In the rows, 128 means zero.
Known rows, with every step that occurs:
l, p, c, q: [132 157 114 165 122 112 164  98 153 137 136  98 167 168 168  81 123 157
 122 104 115 126 106  71  96 153 151 162 139 134  96 116 158]
q, c, b: [157 157  81 100 111 137 154 149 120 139 152 136 167 163 164 158  78  89
 110 112 158 129 159 100 115 128 136 191 154 121 153 102 155]
f, v: [139 144 134 142 123 107 105 155 115 117 164 126 150 140 114 142 158 147
 138 132 154 126 138 124  96 134 100 129 126 110 119 119 136]
z, p, c, k: [141 203  91 120 156 153 132 120 162 142 148  83 161 172 153  94 141 168
  95 121  89 123 122 142 106 143 140 156 140  81 132  79 106]
e, s, v, f, a: [105 168 186 184 130  70 101 180 107  76 132 118 176 119 129 140 161 143
 156 139 117 144  67 128  86 177  76 136 134 169 134 118 189]
z, p, c, s, x: [156 192  89  79 104 113 102 122 174  87 186 109 122 180 129 101 189 163
 139 177  88 108  93 141 124 132 114 189 162 125 154  98 110]
x, s, v: [133 117 150 151 124 134  89 118 118 123 155 113 105 105 170 148 151 141
 124 142 141 111 121 111  75 153  86 139 129 105 168 123 174]
v, s: [115 134 116 139 114 129  85 132 141 146 122 114 127 110 158 127 139 118
 152 152 102 117 143 100 123 135 126 143 127 109 127 134 163]
s, c, b: [144 147 105 102 114 135 188 146 164 119 169 135 115 169 163 138 105 130
 108 127 128 139 163  90 133 110 147 156 166 149 146  93 141]
h, a, p, l: [125 118  70 114 110 150 126  89 159 101 124  77 145 163 152 151 136 154
 124 125  92  96  99 144 107  88 146 139 164 103 119  55 106]
v, s, c, b: [130 150  91 112  99 133 145 149 177 135 159 120 115 155 191 135 115 122
 126 149  99 127 181  67 126 118 148 174 165 130 144  98 176]
a, f, v: [133 164 145 119 123 119  94 143 119 104 161 128 169 132 105 142 147 142
 154 131 144 126 101 140  98 170 116 145 130 116 102 102 128]
b, c: [124 163 115 124 140 132 151 102 129 136 154 142 147 145 156 123 120 108
 140  94 108 138 112 111 143 109 113 155 138 127 139 120 119]
s, e: [118 128 160 119 155 139 119 133 141 142 108 107 111 129 121 112 149 148
 136 102 108 121 130 124  99 112 103 120 142 150 119 140 106]
l, p: [134 122  90 162 125 110 130 122 141 137 125 101 141 147 127 131 141 143
 152 121 141 123 101 117 116 135 141 140 129 114  94 143 164]
l, p, c, s, v: [121 142  99 165 137 108 114  95 159 106 199  86 140 186 164  96 186 174
 141 157 111 143  97  88  97 167 117 146 125 114 122 127 160]
v, f, a, p, l: [162 152  85 112 119  87 105 122 138  62 137 102 181 151 118 153 126 139
 155 126 100 129  80 154 104 102 119 154 200 152  98  68 127]
c, b: [138 159 110 124 104 121 151 133 143 131 123 140 141 154 151 142 117 118
 107 133 149 135 175 112 133 134 138 157 155 124 137 101 150]
l, p, a: [116 142  82 171 114  92 160 120 150 101 112 107 150 154 121 120 124 171
 146 117 154 124  64 112 131 142 134 140 145 110  77 114 167]
v, f, a, p: [157 167  87 125 127  80 124 150 148  88 132 110 166 140 110 149 138 147
 165 122 129 111  75 123 116 133 105 143 163 156  86  61 140]
e, s, v, f, a, p, c: [141 177 133 176 127  61 133 165 147  49 156  84 198 154 151 135 175 167
 152 133  99 144  39 121  86 168  72 158 151 173 100  66 177]
x, s, v, f, a: [127 164 151 157 126  81  95 149 118  97 157 117 137  96 146 149 144 153
 151 135 134 114  81 107  80 169  59 140 154 140 148 101 182]
z, p: [157 164  82 121 137 126 114 148 127 117 126 108 133 151 124 116 134 142
 124 132 130 126 112 162 109 148 131 141 150  93 147 118 115]
k, c: [127 123 109 119 125 137 128 152 128 111 177 131 157 136 137 123 100 115
 105 109 114 132 105 101 102 114 111 139 131 120 143 127 132]
p, a: [105 150 118 139 121 108 160 129 137  92 114 134 135 138 118 121 112 159
 120 127 138 129  88 126 139 132 117 128 146 126 111  99 132]
f, v, s, x: [113 163 165 125  99  92  46 174 145 116 167 107 131 100 133 155 194 131
 188 173 129  88 145 109  95 117  99 175 162 123 127 127 190]
e, s, v, f: [ 92 148 185 172 137  77  86 170  83  89 132 131 167 137 141 158 149 112
 141 151 125 144  97 139  97 184 113 147 129 161 131 143 184]
e, s, c, p, l: [156 111 114 107  92 155 161 109 145  65 161 114 162 208 159 148 160 127
 110 125  73 133  72 117 107  69 157 153 149 141 145 109 134]
x, s, c: [164 101  95 111  95 155 147 116 148 124 177 141  84 132 167 142 119 144
 123 126 114 110 110  85 115 109 117 142 118 128 153 107 154]
a, f, v, s, e: [105 169 166 126 135 127  45 157 143 134 135  92 152 118 127 126 176 152
 181 137 102 111 120 111  65 160  92 148 144 119  95 124 143]
e, s, v, f, a, h: [133 150 169 202 119  74  97 165 124  89 143 121 180 132 135 116 163 125
 171 135 120 178  33  93 118 184  75 162 131 175 167  88 190]
x, s: [159 108 104 131  84 140 108 105 128 137 134 140 107 114 151 149 135 133
 123 131 137 103 118 105 111 134  99 141 110 103 144 116 164]
q, c, s, v: [132 129 126 114 152 149  79 125 105 121 206 123 136 161 160 138 140 113
 128 153 129 125 125  94  83 146 107 155 121 118 184 123 142]

Rows:
[ 99 170 128 120 119 120 152 117 140  81 106 134 154 131 111 119 107 150
 141 130 122 126  50 139 143 168 133 146 147 128  95  82 119] -> p, a, f
[110 164 136 126 148 159 142 100 161 152 149 102 153 146 157 109 135 159
  98 115  87 126 140 107 126 127 141 138 118 117 114  92 120] -> p, c, k
[152 163 105 135 146 104  78 139 122 109 217 132 175 165 147 116 135 111
 171 147 127 164  48  60 116 168  77 185 140 152 195  68 154] -> q, c, s, v, f, a, h
[139 137 105  99 123 146 137  88 134  85 140 108 167 182 144 137 152 119
 110 123 104 123 104 145 115  82 153 144 175 108 131 110 102] -> c, p, l
[108 180 141 127 157 169 126  85 143 177 148 131 160 144 173 125 131 119
 120  88  89 117 139  97 132 102 130 151 124 105 138  95 132] -> b, c, k
[162 135  71 119 122 128 157 108 171  99 153  93 145 163 151 124 138 152
 125 118 111 128 100 121 129 118 125 149 146 132  94  74 116] -> a, p, c
[153 126 113 121  99 147 181 135 154  95 153 122 149 194 156 145 172 134
 112 119 100 120  66  90 122  95 143 140 116 145 133 104 149] -> e, s, c, p
[128 137 160 114 135 151 162 124 140 133 156 134 118 150 165 103  99 136
 106 117  99 120 138  74  98 112 159 136 144 162 151  99 128] -> s, c, q
[ 92 184 118 170 121  93  76 146 167 107 117  67 172 146 123 118 174 193
 200 124 124 106  54  94  67 172  96 160 162 102  45 110 180] -> l, p, a, f, v, s, e
[148 171  56 154 100  96 186 115 180 124 145  98 166 188 163 117 126 152
 119 114 140 145 131  93 132 147 144 182 160 120  90 108 172] -> l, p, c, b
[112 210  98 116  83 104 146 164 178  75 178 130 163 169 160 143 120 160
 147 156 123 130 110  75 113 164 126 186 184 116 100  48 181] -> p, a, f, v, s, c, b
[128 155 131 111 138 155 111  80 153 155 158 137 126 176 153 104 171 133
 143 108  70 125 120  82 116  93  82 144 123 137 146 124  99] -> b, c, s, e
[ 93 179 125 129 121 126 124 142 140 118 143 104 166 137 114 137 151 173
 146 125 135  96  81 129 102 174 116 137 121  98 107  70 110] -> h, a, f, v
[ 82 165 122 115 127 148 148 110 153 131 107 105 144 125 126 126 123 155
 134 123 107  98  70 131 131 168 147 137 121 116 113  76 103] -> h, a, f
[128 146 122 152 106 107  63 160 133 134 159 113 150 122 143 137 165 136
 158 155 131 118 154  99  93 141  98 141 127  95 120 127 173] -> f, v, s
[118 136 147 108 159 179 141 117 161 154 165 115 114 148 155 128 125 151
 109 118  87 115 144  93 118  96 160 126 123 131 136  91 125] -> s, c, k
[ 87 207 167 119  88  85  70 160 157  70 151 110 156 101 117 148 173 157
 198 174 129  89  69 124 111 156 108 192 184 124  93  85 183] -> p, a, f, v, s, x
[113 174  94 128 122 114 192 113 155  79 119 117 162 179 132 126 147 156
 110 121 141 107  62 113 144 113 130 133 157 110 100  76 119] -> c, p, a
[175 107  75  79  90 170 156  75 150  84 188 115 121 188 179 159 143 136
 104 123  88 102  84  98 100  63 139 157 169 108 152  88 127] -> x, s, c, p, l
[142 164  72  85  86 153 202  87 176  67 162 127 130 173 155 145 137 166
 119 122 115  87   4  86 129 130 133 162 155 113 111  39 134] -> x, s, c, p, a, f
[120 157 124 109 118 134  89 156 151 107 196 111 147 136 143 139 146 143
 176 150  98 122 106  93  95 153 129 157 139 123 112  99 155] -> a, f, v, s, c
[149 107 140 124 107 152 103 110 139 154 113 116  91 114 149 136 151 149
 130 110 119  94 121 102  84 115  73 133 122 122 133 131 143] -> x, s, e
[110 208  81 122 132 121 215  90 157  91 143 132 183 193 159 123 140 138
 121  92 118 117  50  92 156  93 114 158 171 110 115  69 111] -> b, c, p, a
[114 209 111 122 116 106 159 130 143  57 151 115 201 181 108 139 170 167
 131 124 159 109  33 125 112 151 117 150 163  99  76  55 119] -> c, p, a, f, v
[ 86 192 154 137 124 109  79 154 154 100 122  95 158 127 121 118 162 178
 174 133 112 112  79 109  75 164  79 148 163 113  79  96 143] -> p, a, f, v, s, e
[141 156  76 145 112 123 187  97 175  93 129 125 165 189 140 102 149 141
 122 119 147 143  26  80 174 116 131 160 156 116 135  46 125] -> c, p, a, h
[149 137 125  65 103 141  80 122 130 123 192 140 122 143 134 157 150 104
 154 162 124  91 112 103 117 100 121 194 138 145 170 119 146] -> q, c, s, x
[109 170  79 127 139 171 164  84 205 153 136  59 157 168 177 122 154 193
 103 109  82  78 105  96 119 111 143 144 118  97  95  15 110] -> h, a, p, c, k
[103 131 149 134 138 139  78 137 153 157 102  92 114 114 149 114 153 134
 154 132  83 111 147  98  95 123 100 137 140 129 117 148 140] -> v, s, e
[145 166  98 131 133  96  71 155 150  59 226 111 180 167 139 137 161 144
 137 149 104 127  63  79  60 132  66 151 161 135 138  54 155] -> k, c, s, v, f, a, p
[139 120 178 147  91 150 153 135 133 122 137 144 138 155 173 118 126 126
 107 123  89 126 113  71  88 126 147 141 109 165 159 111 169] -> e, s, c, q
[140 125  97  77 137 160 174  97 152  75 184 102 144 202 155 137 137 131
 114 118  83 129  97 121 119  58 167 147 187 132 140  98  92] -> s, c, p, l
[134 131 101 154 111 116 157 109 156 107 125 136 143 150 129  96 118 141
 137 126 139 162  52  93 173 136 116 156 143 130 144  71 134] -> p, a, h
[153 152  73  92 138 153 160 130 121 125 163 111 178 176 152 152 123 100
 117 101 146 104  87 103 113 105 138 168 142 113 139 108 119] -> q, c, p
[130 167 101  80 116 147  99 115 157  65 207  89 182 189 160 147 166 133
 153 143  72 118  81 106  83 107 153 175 187 100 114  83 129] -> a, f, v, s, c, p, l
[129 131 137  83  91 136  78 134 153  97 209 144 128 144 128 134 166 120
 127 161 100 102 105  90 106  87 108 175 141 135 163 118 144] -> k, c, s, x
[160 154  44 119 123 142 190 111 145 103 156 123 192 199 155 120 111 110
 125 100 159 136  11  69 160 110 129 193 159 111 151  48 125] -> q, c, p, a, h
[129 137 111 125 117 119  98 168 150 120 198 112 128 144 156 136 152 149
 160 149 111 120 143  77  95 116 112 142 137 118 127 119 164] -> f, v, s, c
